Each row was made from one path, in order. Every step used is in the known rows, and no mark comes twice. Write each row's path.
Known rows
X G P M: [  0 -24 -31  -2 -29  -3  27   7  31  25  19 -41 -19   3   4  26   5 -15
   4  31 -10 -24 -13   8 -70 -12]
G V: [ 28 -17  -5   3 -30  13  44 -30 -19  14 -15  14  17   8  16  29  -6  -5
   5   4 -20   5  26  15  27   6]
X G P M A E: [-22 -34  19  18 -40   5  59  11  55  44 -13 -69 -27   9   1  14  -8 -47
  -9  34   7 -36  19  38 -86  -9]
A E G X: [ 63 -30  28  17 -48  38  54  10  23   9 -57 -45   5   8 -10   9  42 -18
  12  -9 -13 -16  22  -7 -10   6]
E A M: [-39 -10  34  -4  19  29  11  20  17  29  -4 -50 -12  38   2  -1 -12  -9
  -2 -11   8 -24  16   2  -2   2]
E A M Z: [-47  -3  43  11  18  38  -4   9   1  16 -16 -31 -10  39  12  -1 -26 -29
 -11 -16  -8   0  20   4 -14   2]
P M A E G: [  0 -29  68  29 -40  44  54  19  31  33 -22 -75 -18  -2   7  21  -1 -46
 -17   0  21 -30  23  28 -42   9]
G E A: [  1  -1   2  10  15   5 -10 -22 -34  17 -16  32 -12  39   7  40 -16 -10
  46   6   5 -24  14  -3  35  -5]
X G P: [  7 -11 -34   4 -19 -13  -2 -11  14   1   4  -2 -17   7  10  17  24 -13
  22  35 -33 -14 -14 -15 -45 -16]
D G E A: [-14  15 -11 -18   9   0 -17 -34   2  19 -33  40 -16  54  59  50 -11 -10
  66   0  23 -19  -3  -2  29  14]
G X: [ 38 -18  -1 -12 -14  11  24 -10   6   9 -15   2   8  20 -10  18   7  -6
  13  -9  -7  -4  27   8  -8  -1]
E G: [ 24 -10  20  16 -18  27  -5  -1  -9 -11  -5 -13 -12  -7  15  17  26 -14
  14   7 -17  -7 -11 -23  -1   4]
A E G: [ 27 -13  26  27 -34  27  30  18  15   2 -42 -43  -3 -14   2  -9  34 -13
  -1  -2  -4 -14  -7 -15 -10  10]
P M A E G X: [ 35 -50  70  18 -52  56  85  12  40  43 -39 -77 -15  20 -10  35   9 -55
  -4  -3  16 -31  48  35 -50   2]
G E: [ 13   1 -22   7  -6  -4   7 -20 -26 -10 -10  30  -2  -5  14  20   1   3
  20   4  11 -12   6  -2  29   5]
P M Z: [-19  -6  10  16 -14  16  12   5  -1  18   2 -22  -1  -5   0  12 -35 -24
 -25 -14   8  10   9  25 -38  -1]
V G P: [  5 -45 -25   1 -14 -17 -10 -41 -23 -29  -9 -15 -39  -3  -5 -18  -9   2
  -9  40 -53 -16  10   3 -38   5]
E A M Z G: [-48 -14  27 -12   8  -1  -8  26  14  13 -12 -34  -6  38  33  24 -42 -39
  -8 -41   8  -5   1   1 -18  -6]
V G: [  3 -36  -5   5   1 -14 -15 -24 -33 -26 -21  -6 -16  15  -2 -11  -7  14
   9  10 -23  -6   7   7 -18  24]
P M: [-10 -16   0  -4 -10   7  29  17  16  29  12 -41  -2  -6  -9   9 -21  -7
 -17  -7  25  -5   3  24 -30   3]
A E G V: [ 56 -30  23  29 -63  40  75  -8  -3  18 -58 -32  11  -3  16  22  31 -15
   8   3 -24  -8  17  -5  25  13]
G E A M P: [-23 -14  35   6  -7  12  18 -32 -11  27   3 -20 -29  32  14   9 -40 -22
  10   3   3 -42  30   4  21 -22]
X G E A M P: [-15 -13  16  17 -12   5  13 -26  -5  30  -5 -13 -25  53  26  33 -14 -26
  48  11   2 -48  12  -5   5  -8]
M A: [-16  -4  41   5   8  10  -5 -15  -1   2   4   8 -16  15  16  13 -14 -32
   2  11   6  -2  28  19 -10  -4]
X G: [  6   0 -17   9  -7  -8  -4   5   7   1  -8   7   7  22  16  18  21  -3
  39   7  -3  -6 -19 -11 -16   9]
A E G P: [ 24 -22  12  22 -46  22  34   5  16  -1 -30 -55 -24 -27  -4 -12  32 -23
 -16  27 -34 -24  -5 -18 -30 -12]
E G P M: [ 14 -35   4   6 -41  29  27  -1  15  14  20 -60 -34 -26   6  22   7 -26
 -19  25 -28 -26  -4  -3 -53 -16]
G E A M: [-25 -11  16   2  13  21  20   1  -6  19 -16 -21 -12  34  15  21  -9  -3
  16 -11  20 -33  21   2  25   7]
Z M A E G V: [ 11 -53  67  26 -30  56 107 -20   8  38 -44 -51  20   9  27 -14  12 -63
   0  21 -17 -32  28  25   9  15]
A M: [-22 -11  14  -8  -2  15  32  25  29   2   3 -48  -2  -5  11 -22   6  10
 -26 -15  18 -11   8   7  -9  12]
X G E A M: [-18 -13  -2  14   9  12  15   4   2  18 -22 -11 -11  55  30  42  14  -4
  55  -5  16 -42   6  -8   5  16]

Which path is each row?
[-30 -38  16  25  11  15 -14 -38 -52 -18 -48  -6 -25  47  23  10 -31  -7
  18  -9 -21 -19  34   8   2  33]
V G E A M Z
[-13 -33 -31 -36 -34 -40  33  22  35  26  30 -51 -21 -22   9  28 -38 -33
 -31  -4  11 -22 -14  18 -59 -25]
Z G P M
[-18   7 -30 -34 -18 -12  -1 -25  40   4  -5  -3 -21   0  49   8   5 -10
   6  25 -10  -2 -11   1 -36  -7]
D G P
[ 38 -32  58  37 -57  49  70 -28 -10  19 -50 -25  -2  14  28  32  15 -47
  10  10 -22 -13  43  19  13  10]
M A E G V
[-15  -2  -6   2   0 -25 -33 -14 -40   7 -24  47  -7  43  34  62 -45 -45
  41 -24   5  -7  -3  -5  15  -9]
M Z G E A
[-14 -23 -16 -11 -24   3  33   6  26  28  28 -50 -22 -18 -14   9 -20 -15
 -33  19 -10 -22   6  20 -55 -17]
G P M
[-55 -23  13 -19  -7 -10  -5  13  17  14   2 -43 -26  22  29  18 -46 -51
 -26 -14 -23 -13   5  -3 -46 -26]
E A M Z G P
[ 18 -32  -7 -26 -37 -14  35  16  22  26  -9 -24   7  14   9  57 -44 -48
 -13 -45  19   5  20  28 -50  -7]
P M Z G X
[-27 -22  54  10 -20  14  65  20  41  46 -19 -66 -11   3  -8   0 -32 -33
 -32  -2  37 -25  34  53 -43   3]
P M A E
[ -7 -37  45  13 -34  38  23 -18  16  18  25 -54 -53 -11  18  35  -5 -59
 -17  33 -27 -32  24  17 -66 -22]
E G P M A
[ 18 -34 -27  14  -7 -18  -6 -44 -56 -35 -33  23 -18   7  13  12  -3  17
  29  13 -10 -18  12   3  13  32]
V G E
[-15  -9  51  15  -9   9  32   2  21  15 -29 -26  -5   9  -4  -7 -12 -30
 -11   4  15 -10  30  31  -9   3]
M A E
[-19 -13 -11  -8 -22 -24  24  11  -1 -19 -16  -6   1 -14  53  31 -23 -25
 -13 -44  33  -4   1   3   5  10]
A M Z G E
[ 10  -2 -15  20   8   1 -20 -17 -28  17 -23  37  -9  61  22  62  12 -11
  84  12   1 -27  -3 -16  16   6]
X G E A
[-38   2  22 -20 -13   9  12 -42  25  29 -12 -12 -28  45  62  23 -33 -23
  33  -3  24 -37  12   7  15   0]
D G E A M P
[ 50 -35  62  22 -38  46  52  -6  20  12 -55 -35 -13  26   0  24  24 -49
  12  -3 -11 -20  48  12 -19   0]
M A E G X
[-26 -16  41   1  -5  18  27  -2  18  31  20 -34 -20   6   5  24 -35 -37
 -19   4  24 -15  32  42 -39  -1]
P M A
[ 35 -17 -23  12 -34   4  41 -20 -16  18 -21  19  17  32  32  47  24  -5
  47   7 -21   0   7   1  14  15]
X G V
[-30  -2  26  10  -4  24  11  13  12  -8 -10 -34   4  -8  21 -17  -6 -13
 -35 -22  -1  11  16   8 -15   8]
A M Z
[  7 -28  24  36 -62  38  42  10  20  16 -30 -75 -22 -36  -2   2  -2 -47
 -41  12 -27 -10   6   7 -68 -14]
A E G P M Z
[ 23   0 -36  16 -12 -18   0 -15 -14  -8 -19  38   1  15  27  44  27   3
  59   7  10 -16  -9 -12  12  18]
X G E
[-15 -49  25  12  -7  -3   5 -56 -40   3 -17 -26 -45  44  13  -1 -43 -11
  15  14 -19 -48  36   9   6   9]
V G E A M P
[-19 -14  30  -2 -24   7  30  -5  26  11  18 -52 -13 -14   4 -27 -23 -17
 -38  -1   3 -18  18  10 -13 -13]
A M P
[ 10 -31 -10 -10 -52 -13  59  -1  -5  32  -8 -14  19   0  36  66 -55 -45
 -15 -34   8  12  13  34 -15   1]
P M Z G V
[-23 -62  22   2 -16  -5  16 -41  -5   2  10 -50 -57   8   0   8 -45 -35
 -25  42 -28 -29  39  48 -82   6]
V G P M A
[-27 -22   3 -25   1 -22  22  20   4  18  -9 -20 -12  32  37  42 -27 -14
  18 -36  39 -39   3  -2  18   6]
Z G E A M
[-31 -12   5 -17 -17 -17  15  33  23 -11  -4 -35   3  -9  42   7 -27 -29
 -33 -46  20   9  -5   7 -24   4]
A M Z G
[-24  -5   8  29   6  26  -5  -8 -15  10 -33   6  -5  56  45  47   1 -24
  49  -8   0 -19  10  -8  -2  12]
X G E A M Z
[-24 -67  31   9 -35  -6  55 -18  15  16 -28 -82 -45   2 -17 -16 -41 -31
 -40  36 -13 -37  41  59 -82   9]
V G P M A E
[-45 -23  43  -5  33  18  29 -13  11  16  13 -15   7  12  13 -32 -20 -46
  -8  18   5 -24  11  28  -8   3]
Z M A
[-30 -31  40   7 -33   8  63   4  48  42  -8 -75 -30 -10 -11  -6 -35 -46
 -44  24   8 -30  34  52 -66 -18]
G P M A E
[-33 -37   9 -32 -31 -31  31   4  37  28  35 -44 -40  -4  21  42 -54 -64
 -29   7  12 -26  12  37 -74 -25]
Z G P M A
[-22 -48  57  15 -13  39  63 -11  31  18 -20 -71 -16 -15   8 -43  12 -69
 -25  44 -32 -45   7  11 -41 -11]
Z M A E G P
[-23 -15  -2  -3 -10 -18  -2   3 -21  34 -11   6 -11  34  31  71 -67 -47
  22 -35  28 -19   3  17  -9  -6]
P M Z G E A
